Each row comes from the steps of one path. Every step used is in the known rows, and no mark comes twice. Write the path behind each row, first mark first.
Known rows
vepeb -> zarez: [  4  -8  -5 -10  -7 -10   0  12 -10  -8   4   9  -6  -3 -11   7 -25  29
  14  -5  -7  15 -18 -10   0  -5  13  -1  15 -17  15  -1  -2  17  17 -13
   1  22  13   5  25]
silal -> refis: [-10  13   1  -5   6 -15  14   4 -33 -35  -3 -16 -12  15  -7  -3  -5  34
  19   8   7  -3 -11   9  -2 -15   2 -12   0 -22  -3  13  13  22   4  16
  31   9 -10  -3 -11]
noge -> rozo -> zarez -> vepeb: [ -4 -10  -2  -7  -5  -2 -26   0   6  17   0  20 -23  -3   7 -13  28 -43
  12   3  30 -31  11   3 -15  19 -11   9 -44  32  51  13 -15   5 -37   1
 -10 -11   4  31 -60]
muta -> vepeb -> zarez -> noge -> rozo -> ruda: [ -8  11 -14  28 -21 -11  -5   7  11  45   0   9   3   9  -9 -23  25 -15
 -28  14  -7 -18 -15  -3  12   4   2   6 -13  15  16  26  -3 -15   6  -2
  -8 -19 -14  -5  63]
muta -> vepeb -> zarez -> rozo: [ 11   2  -3  16 -13 -24   7  37   0  -1   3  14  15   7  -8 -34  15  31
 -21  14 -22   5 -18  -1  17 -20  -3 -21  23 -12   7  17   5 -14   3 -12
  18 -21 -11  14  60]
redog -> ruda -> rozo -> zarez -> noge: [-20  16  23   9 -28  38   9   4 -19  -1 -13  14   7  12  -5  14 -10 -43
   0  28 -18  -4  12  14  31  40  12  33 -28   0  12  19  -3 -29  -7  10
 -17  -4  17  11  10]
vepeb -> refis: [  1 -10  -7  -9  10  -2 -10  -3  -9 -19   0 -22 -18  -5   7  11 -14  42
  13  -6 -16  10 -16  -1   9 -17  21 -26  18 -23 -24 -14   8  17  14   9
  17  18   0  12   9]
ruda -> redog: [  3 -19 -19 -28  -1   6  13  -8 -17 -14 -11 -10   2  12 -16  27 -11  24
   4 -33 -15  11  -3  16 -27 -11  -2   0 -23   6 -23 -14 -28   9  10  -7
   6  20 -17   3  18]
ruda -> redog -> zarez -> vepeb -> muta: [  0 -11  17   1  20  43  -8 -27   8  12  11  -2   1   9  -5  17   1   9
 -24 -25 -45   9  31   5  22  -2   4  -4 -17  10 -71   0 -25   4   0   0
 -31  21  15 -15 -37]
muta -> vepeb -> zarez -> noge: [  4  19  -2  17 -21   0 -10  14  -6  18   0   8  10   9 -15 -27   5  26
 -14  14 -45   2 -22  -9  13 -20   9  -8  16  -4   4  20 -13 -16  10  -5
  -4 -17 -16   5  69]
noge -> zarez -> rozo: [ -2   5   4 -15  -9 -21   7  11 -12 -31  -7  21  -2  -8  -3 -18   7   0
  18   7  35   8 -23   7  -5  -3  14  -7   1   1  38  -3  22 -19 -10  -2
  27  -6  -2  -4 -15]
ruda -> redog -> zarez: [  7  -8  -3 -16  15  15  17 -12 -14 -11   6  -2  14   8 -12  26 -27  17
   3 -22 -37  12  22  32 -15   0   0  -4 -15  13 -63  -8 -22   4   8 -18
 -14  19  16 -28   5]
redog -> zarez -> noge -> rozo: [ -3  20   2  15  12  10 -10 -23 -28  -5  20  29 -12  -8   2   9  -1 -38
   6  10 -17 -12  18  20 -21   8  28  11 -13  28 -11  12   6 -16   4  -1
  -6  -8   9 -21   4]
viru -> refis: [ 24  -9  -5 -22  16 -20   1   6 -14 -13  -6  -6   2 -26   1  19 -15  37
   5 -39  -7   4 -18  12 -35  -9   8   5   0  -2   7 -25   4  16  -5 -28
  31  16 -14  -5  -9]
ruda -> rozo: [  3   3   6 -29  -2  -1   4   5 -10 -50 -20  15  12  10  -7   7 -17 -20
   8   2   2   3 -19   9  -7 -13  18 -13 -11 -23   7 -21  12  -8   9  -6
  18  15 -27  18  44]
noge -> zarez -> rozo -> ruda: [ -8   2   7   0 -16 -32  19   8   0  -3 -10  12   7  -9   4 -16  18  -7
   4  10  53   4 -11   1   3  13   7   5 -16  12  42   1  30 -15 -19   2
  25  -1   7 -20 -18]
ruda -> redog -> zarez -> noge -> rozo: [  2   4  -9   1  20  34  10 -31 -26  11  10  12  -1   7  -9  27  -5 -29
 -11 -17 -31  -5  26  33 -23  12  17  10 -37  28 -45  10 -25  -9  16  -6
 -27  -4  -1 -19  15]
rozo -> noge -> zarez -> vepeb: [-23   2  19  -6 -27 -18 -25   5  21   4 -16  -6 -17 -17   0 -12  -6  -6
   7   8  48  -8 -29 -20   5  -7 -21 -27 -16  31  48  21 -10 -25 -24  -4
 -14  -5  20  -1 -56]
rozo -> noge -> zarez -> vepeb -> refis -> silal: [-23  13  19  -7 -11  -8 -23   6  35  13  -1 -39  -9 -23  25 -12  -9   3
  -5   3  47   4 -23 -25  14  -4 -14 -32  -8  24   5  15  -5   0  -7  -3
 -41  -7  22   0 -45]
tuda -> refis: [ -4   1 -11 -11   1 -29 -20  -7  -8 -21   9   3  -2 -15 -20   7 -15  16
  32 -20 -17   9 -21  -4  -1 -14  -7 -33  21   0  -1 -30   5  -6   7  11
  13  26 -16  -3 -46]
ruda -> redog -> zarez -> rozo -> noge: [  2   2   9   7  11  -1  32   5 -15  -1   7   1  11  -8   2  31 -18   3
 -20 -10 -15  11  33  23  -8   5  -5 -23 -36  22 -40  23 -24 -22   6 -15
 -19 -15  14 -12  13]
viru -> refis -> vepeb -> zarez: [ 23 -12  -4 -17  22  -7  13  12  26  18  -5 -24  18 -13   9   3 -15  29
  -8 -22 -11   5  -2  -2 -24   6 -21  20  44  -8   5 -18  -1  23   5 -30
  -7  -7   4 -13  -2]
rozo -> zarez -> vepeb: [  9   0  19   1 -20   6 -18  11   3  18  -2   8   2  -6   2 -15   5  -3
  16  14  -1 -10  15 -10   1   8 -14   3 -26  15  45  13 -25   2 -41   9
 -11  -5  13  24 -61]
refis -> tuda: [  9 -19 -26  -2  -4  -2  -1   3   4 -36 -11  27  -2   1  12 -10 -11  -7
  45  22  22  -7 -20   5 -42 -21 -18  31  21 -18  -4 -41   9   4 -17  -6
  31   4 -12  17  16]
noge -> rozo -> ruda: [-14 -20 -25  -8  -7 -34  -1 -11   2   1  -7  10 -19  -1   2  12  23 -34
   5 -13  54 -23  -4   8 -30  13   1  14 -38  32  26  -4  16   5 -12  -3
  22  16  -9  -3   1]
muta -> vepeb: [ -2  -2  -9  -6 -25 -29  -9  19   3 -24 -13   2   9  15 -11 -32  16  25
   7   3 -18  -8 -25   7  -9 -36 -15 -18   6  10 -14  -5  -4 -18 -18  -8
  30  -5 -23   6  38]
zarez -> vepeb -> refis: [  9 -14  10  12   6  19 -40  -9   9   4   8 -21 -13  -6   5 -10   7  27
 -17  -8  -7   2  -7 -14  21 -17   1 -22  27 -13  -7   4   0  14  -5  14
  14   9   1  16 -41]
silal -> refis -> viru: [  5   6  -6 -13  32  -7  13  -7 -19 -40   2 -34 -18  24 -21 -12   4  23
  36   0  34  -2   6   0  -5 -17 -17   6  29 -48   3 -26  21  33  19  15
  30  -3   9 -11 -17]
zarez -> noge -> rozo -> ruda -> redog: [ -6  -1 -22   7  -2  13   5 -32 -21  37  -5   8  -9   5  -5  28  21 -46
 -19 -17  12 -16  11  11 -27  20  16  28 -55  33  14  14 -18  -7   9  13
  -3  -6 -30  -6  27]
refis -> vepeb -> zarez -> rozo: [ 16  -6   0   5   0  -6  21  21  14   3   4  -1  14  10   5 -16   6  -5
 -10  15  11  13  15 -13  -5   1 -17  15  52 -12  28   9   5   0   7  -2
   3 -26   3   6  18]
muta -> vepeb -> refis: [ -3  -6  -9  -2  -4 -18 -14  15  12 -15  -5 -26  -2   9   2 -28   8  49
  -3   4 -33  -4 -26   4  20 -33   0 -39  24 -13 -42  -7   6  -7  -1   2
  20  -6 -15  11  41]
ruda -> rozo -> zarez -> noge: [  7  30  17  -8 -14  23  12   5 -22  -4 -18  22  14   3   0   8 -15 -39
  13  30 -23  -4   7   6   2  13  33   3 -44 -20  38   9 -12 -21  -1  15
 -19 -14 -18  32  37]
vepeb -> zarez -> rozo: [ 15  -3  -2   9  -2  -8  14  25 -22  -9  12  22   0  -6  -5   3  -6  17
  -6   2   3  18  -4  -7   6   0  18  -4  19 -20  32  10   7   7  14  -9
  14  -3   4  14  32]

Which path is each row?
[  0   1 -13  18  -6   3   9 -11  24  50   1  -2   2   8   9  -4  17 -46
 -16  16  24 -12  19 -16 -12  27 -12  43  17  15  36  19  -1   0   9   9
 -23 -26   0 -13  25] | refis -> vepeb -> zarez -> noge -> rozo -> ruda
[ 11  10  22  15  17  19 -22  -5  13   3  34 -21  14 -15  24  -7 -11  15
 -21  -2 -19  11  23   0  16  -3   2 -13  29   8 -63   4  11  26  -7  -9
 -23   7  35 -22 -39] | redog -> zarez -> vepeb -> refis -> silal
[-24  -6  12  -5 -19  19   2   6 -10 -43 -15  11   3  18 -12  15  -9 -23
  -4   0   5   2 -14  18  22  18   2  20   5  -2 -12  -4  19 -17   1  -6
  14  23   9  -2  15] | redog -> ruda -> rozo
[ -7 -13  15  15   9  26   6 -30  20  40   8 -10  11   7   1  21  12   2
 -34 -17 -14   3  41  -2  29  16  -4   8 -35  16 -57   6 -14   8 -10   7
 -27  27  22 -35 -35] | rozo -> ruda -> redog -> zarez -> vepeb -> muta
[  8 -10  -9  20 -12 -13  29  26  14  38  -1  -1  31  14  -9 -14  19  25
 -45  -3 -12   4   3   5  21   1 -15 -10  -8  -3 -14  20 -11  -8   4 -14
  -1 -19 -13  -4  65] | muta -> vepeb -> zarez -> rozo -> ruda -> redog
[ -6  16   1  25   3   1   0 -27 -18  19  19  23  -3 -11   3  12   6 -45
  -7  13  -1 -17  28  19 -14  23  21  22 -29  35  -8  18  11 -14  -5   2
  -5  -4  17 -36   5] | redog -> zarez -> noge -> rozo -> ruda
[-20  -5  31  13 -10  48 -13   8  15   8  -7 -12   3   9   9   2  -4 -16
 -18  17 -10  -4  11  10  64  40  -8   6  -3 -13 -12  15   6  -7 -12   9
 -22   4  34  16 -38] | redog -> ruda -> rozo -> zarez -> vepeb -> refis
[-18  -2  18 -16  -6  12 -34 -16  23  -7  -8   6 -25   1  -1 -23  22   0
   8  -2  18   4 -25 -23  31 -11  14  -8  -3   3  12  -9   8  -7 -15  12
  -6  19   8   0 -68] | noge -> zarez -> vepeb -> muta
[ -2 -22 -14 -11 -12  -8  25 -11  -2  19 -15 -13  11   9  -9  26  -3  11
  -8 -27  13   5   9   9 -19  10  -9  12 -39  15 -12  -3 -17  12  -3  -1
   3  26  -7 -19  15] | rozo -> ruda -> redog
[ 12 -23  -4  23  13  33 -37  -9  25   2   2  -7 -11  -5  22 -24   1  11
   2  16  10  -6 -15 -12   9 -19 -19   3  43 -31 -19 -26   6  15 -17   9
  15  -6  -5  25 -28] | zarez -> vepeb -> refis -> tuda
[ -7   6 -16  18  -6   5  -3 -11 -12  42   7  18 -15  -5  -4  14   4 -28
 -13   5  13  -6  -3 -12  -4  22  25  24 -20   8  43  21   2   4  22   2
 -13   0   0  -3  36] | vepeb -> zarez -> noge -> rozo -> ruda
[ -5  11 -16   3  -6   2 -15 -22 -35  -6   2  26 -28   0  -6  11  17 -39
   2  -5   6 -15  -8   4 -33  -2  31  14 -25  21  37   9  -2 -14   6   9
  18 -10 -28  16  21] | zarez -> noge -> rozo
[ 11  -8 -18 -20  26 -21 -22 -20   2 -26  11 -12  -6  -5 -36  -5  -3   8
  51 -28   9   7   2 -11   0 -14 -24 -16  48 -25   5 -69  11   8  24  10
  14  14   6 -12 -49] | tuda -> refis -> viru
[ -6  -8  -4 -11  -7 -12  31   0   1  10 -15   2  16   0  -3   3  16  -4
  -7  -7  41   8  -2  13   2  19   0   6 -31  13  15   3   7 -11  -8  -3
   7  -3  -1 -22  -8] | noge -> zarez -> rozo -> ruda -> redog
[-12  24  -5  13  19  15  16  -6  -1  19   2 -21 -14  25   5 -15  14 -20
 -10  28  10 -17   9  -4   1  11  -8  16  25 -14  16  35   8  15  24  23
 -15 -37  -9  -5   3] | silal -> refis -> vepeb -> zarez -> noge -> rozo
[ -5   6  13 -18   1  11 -28  -3  25   3   7 -26  -1 -11  17 -26   3  11
  -4  -5  26  10 -24 -11  18  -6   2 -13  18   6  -8  -7  14  20  -8  -1
 -18   3  15 -10 -55] | noge -> zarez -> vepeb -> refis -> silal
[ 25   3  -8 -28  15 -21  13  14  -7 -15   4 -17  18 -26  19  20 -12  24
  -3 -43   3   8  -9   8 -49  -8   6  20  -3  12 -10 -25   6  38  -5 -37
   8  12 -18 -11   4] | viru -> refis -> silal
[  4  22   9   5 -22   9   5   3 -31  17  -5  14  -4  -8  -1   3  -7  -7
  27  22 -25  -6  20  -5 -11  11  21  13 -37   7  48  16 -26 -14 -17  20
 -15 -13   1  21  -3] | rozo -> zarez -> noge
[ -2   0 -10  -9   3 -19  -9  -1  31  11  10 -14  11  -3 -11  -9 -14   7
  22  -6 -18  10  -4 -20  11   2 -33 -19  64  -6  -2 -22   0   3  19   7
 -19   1   4 -10 -40] | tuda -> refis -> vepeb -> zarez
[-10  -9  -3 -12   0  -2   3 -13  28 -20 -10 -15 -16  19   9  -6  20  -7
  16   5  -7   1  14 -26  -2 -16  -2  14  25  -4 -14 -22   1  -2  -5  19
   2   4  -9   6  -5] | refis -> vepeb -> muta
[  5 -21 -23   3  16  11  -7   0  10 -23   0  -6 -17  -4  26  -8 -16  23
  35  22   4   0 -20   3  -9 -20  -2   3  40 -44 -39 -43  16  16   5   2
  22   2  -4  23  17] | vepeb -> refis -> tuda
[ 11  -9  -1 -18  26  -1   8  -7  26  -3 -11 -26  -4  -8  19  10  10  18
  -1 -28 -17   1   8 -13 -14  -8  -2  19  21  -6 -17 -34   3   9  -4  -5
   6   2 -17  -7 -19] | viru -> refis -> vepeb -> muta
[ -5  -9  17   5  -2  20 -38 -16   8  -7   1   7 -26   4   0  -6  25   3
 -12  -9  -8   1  -1 -33  24 -21  13  -5  -1  -2   4  -8  -7   5 -15  19
   8  21 -11  21 -44] | zarez -> vepeb -> muta
[ 10 -15  -7  12  -4  -6  38   3 -17  13  -5   4  17   3  -2  22  19  -4
 -31 -17  21   8  23  12 -10  11   0   8 -33   7  11   8  -5  -2  -5   3
  23  -3 -19  -6  22] | zarez -> rozo -> ruda -> redog
[ 23 -21   4   3  27  23 -40 -17  16  -3  10 -32 -18   4  -7 -19  16  18
  -4 -17  15   4   9 -19  20 -17 -14  -7  50 -37   3 -34   6  26   8  12
  13  -4  17   8 -42] | zarez -> vepeb -> refis -> viru
[  1  15   9  18  18  -1  36  21   0  -3   4 -24   7  21   7 -22   8  16
 -13  29  14   3  14  -5  10   2 -21   5  47 -34  12  30  18  20  13  17
   8 -35   2  -2  -4] | silal -> refis -> vepeb -> zarez -> rozo
[-11 -20 -20  -8  14  -7  14 -24   6  19   3   8  -1   5   1  29   7 -33
 -10 -21  25 -17  26  32 -23  28  -5  14 -53  41 -37   2  -2   8   1 -16
 -12  15  11 -30  -1] | noge -> rozo -> ruda -> redog -> zarez
[ 32  -9  -3   0  25  -5  24  23  16  16   2 -13  21 -17  16   2  -2  20
 -24 -15  -4   7   9  -1 -18   9 -15  19  46 -15  21  -9   8  14   2 -24
   8 -27  -5  -7   0] | viru -> refis -> vepeb -> zarez -> rozo
[  1   1  -8  -3 -19 -22  -4  28  12  -2  -4   1   8  10 -15 -30   1  38
   0   7 -30   2 -27  -3  13 -24  -8 -19  21  -8  -6   3  -6  -6   7 -18
   4  -1  -4   6  56] | muta -> vepeb -> zarez
[ 11  13   4   3  12  34  15 -24 -31   9   9   4  13   6 -13  27 -21   4
 -11 -13 -55  12  26  28 -11   2  19   7 -20  15 -52   9 -30  -9  18  -4
 -22   2   3 -26  21] | ruda -> redog -> zarez -> noge
[  2  10  10 -28 -11  -1  17  20  -6 -23 -22  16  14   5   2   6 -18 -24
  26  20  -6  -5   1  11  -1  11  14  -7 -38 -22  25  -8  -6  -7 -12   2
 -12   4  -8  33  20] | ruda -> rozo -> zarez
[ -1   3   6  15  -7 -23  14  30 -15   1   5  10 -11 -18   4  15 -17  11
 -11  10  21  13  -6 -21   7   0   5 -23  -3  -8  43  28  -4 -12  15 -11
  -3 -13  13  21  32] | vepeb -> zarez -> rozo -> noge
[-18  -3  31   7 -23  37  -9  11   9   0 -14  14   9  14  -3   0   0 -37
 -10  19   2  -8  14   9  40  39 -18  25 -15   6   8  18  -1 -18 -26  -1
 -14   3  27  12 -41] | redog -> ruda -> rozo -> zarez -> vepeb
[  6  15   2  10 -10  17  -3   1 -29  12   7  14  -6  -5 -13   9 -18  13
   0   5 -29  15 -13 -13   3  -3  32  11  12 -17  29  19 -11   5  25   3
  -8   2   1   6  41] | vepeb -> zarez -> noge
[ -6  12 -17   5   9  -4 -19 -18  21  32  17   0  -3  -5  -7  -6   5 -37
   7  -3 -15  -3   2 -18   3  12 -17  -7  45  10  18  -7  -3  -8  28  18
 -29 -20 -12  -3 -33] | tuda -> refis -> vepeb -> zarez -> noge -> rozo
[  7   5  -4   8   7 -19   0   7  24  13  17  -4  16  -8  -6 -13  -1  -4
   2   0 -12  13   6 -18  16   4 -25 -18  66 -11  12 -12   9  -5  19  13
  -8 -16  -5  -2 -35] | tuda -> refis -> vepeb -> zarez -> rozo
[ -3   3 -15   8  15   1  16   4 -10 -36  -9  -3  -9  15  13 -21  -9  12
  40  39  25 -15 -18  10 -22 -21 -20  18  20 -39 -20 -14  21  22  -7  11
  36  -7 -15   6  -3] | silal -> refis -> tuda
[  7   1  -3  30 -22 -29  15  35  14  24   3   7  25   6  -4 -29  22  19
 -33  18  -7   1  -5  -7  24  -4  -8  -8   9  -3  10  23   9 -12  -8  -8
  17 -19  -8  -4  56] | muta -> vepeb -> zarez -> rozo -> ruda
[-31  13  34 -20  -7   7 -19  -6  32 -17 -29   3 -12  -1  10  -1  -1 -36
  -6  16  33  -3 -29 -25  43  -5  12 -39 -35  -7  19   2   4 -31   1  11
 -33   4  -1  22 -16] | ruda -> rozo -> noge -> zarez -> vepeb -> muta
[ 10   3  27  15   3  11 -27  -8  -2  -6  18  15  12  -7  -3 -12  -9   2
  -7   2 -17   2  13   7   4  -6 -10  -6  15  19 -19  11   1   0 -25 -11
   0   9  30 -24 -51] | redog -> zarez -> vepeb
[  3   6 -11 -16   9  -6   0   5  -2 -19  14 -33  -4  -7  22  13 -15  29
   4 -14  -3  15  -6  -7  -6 -14  21 -14  14 -10 -37 -14  12  36  13   0
  -4  13  -3   9  23] | vepeb -> refis -> silal
[-12  10  14 -19 -12 -17   7  13  -2 -37 -26   4  -1  -1   0  22 -28 -28
   5   9  22  -3 -23  -2  -6 -12   5 -33 -32  -7  22  -3  -3 -26   9  -5
  -1   5 -15  28  45] | ruda -> rozo -> noge
[ -3   5   9  16 -13 -32  13  23 -22 -22  -7  12 -13 -17   6  16   3  -7
  -7   6  29   2   0  -9 -14 -10   0 -26 -21  13  43  20  -2 -27  -8   2
  25 -20 -10  24  17] | zarez -> rozo -> noge
[ -2  15 -15 -21  -4 -28 -10   1   1 -20  20  -6  13 -17  -6   8 -15   2
  25 -28  -6  16  -9 -10 -13 -11  -6 -18  18  14 -15 -31  10  18   6   1
  -6  22 -15  -6 -34] | tuda -> refis -> silal
[  3   8   6  18  -2  20  27 -26 -14  39   3  -4  23  -2  -7  31 -11  -6
 -23  -9 -24   7  37  21  -3  19   5  20 -38  24 -39  13 -17  -4   4   2
 -21   9  13 -45  16] | rozo -> ruda -> redog -> zarez -> noge
[-10 -10 -16 -23  -4 -23   0   4  -4  -4  -5  18 -25  -1   8   3  12 -33
  37   7  28 -27   8  10 -30  19   4   7 -53  25  40   0  -7   2 -21  -1
  -7  -4   3  29 -22] | noge -> rozo -> zarez
[  3 -12 -24  13   2  -5 -11  14  29 -15  -6 -10   1   9  19 -43   6  33
  18  29 -21 -13 -31   9   6 -36 -21 -15  44 -31 -57 -34  13  -4  -8  -4
  26 -19 -20  20  49] | muta -> vepeb -> refis -> tuda
[ -3   7 -14   5   0  11 -11  -9 -24  14   9  25 -23  -4  -9  10  -3 -21
  -3   0  -1  -2 -12  -6 -11   9  31  15  -8   2  39  19  -4   4  27  -3
 -10  -4  -5  13  38] | vepeb -> zarez -> noge -> rozo
[ -3   2  30  16  10  22 -28 -19   8  -7  18  13  -9  -5   4  -3   6   2
  -8   1 -31   3  22 -11  31  -8  13  -5   5   6 -43   0   5  -1 -15   7
 -12  21  28 -13 -53] | redog -> zarez -> vepeb -> muta
[ -2 -11   1   0   2   1  29 -14   0  21   1 -10  25   4  -6  30 -15   9
  -9 -17  -7   4  30  24  -7  19 -11  11 -32  22 -48   1 -11   9  -2 -10
 -11  25  22 -45   4] | rozo -> ruda -> redog -> zarez
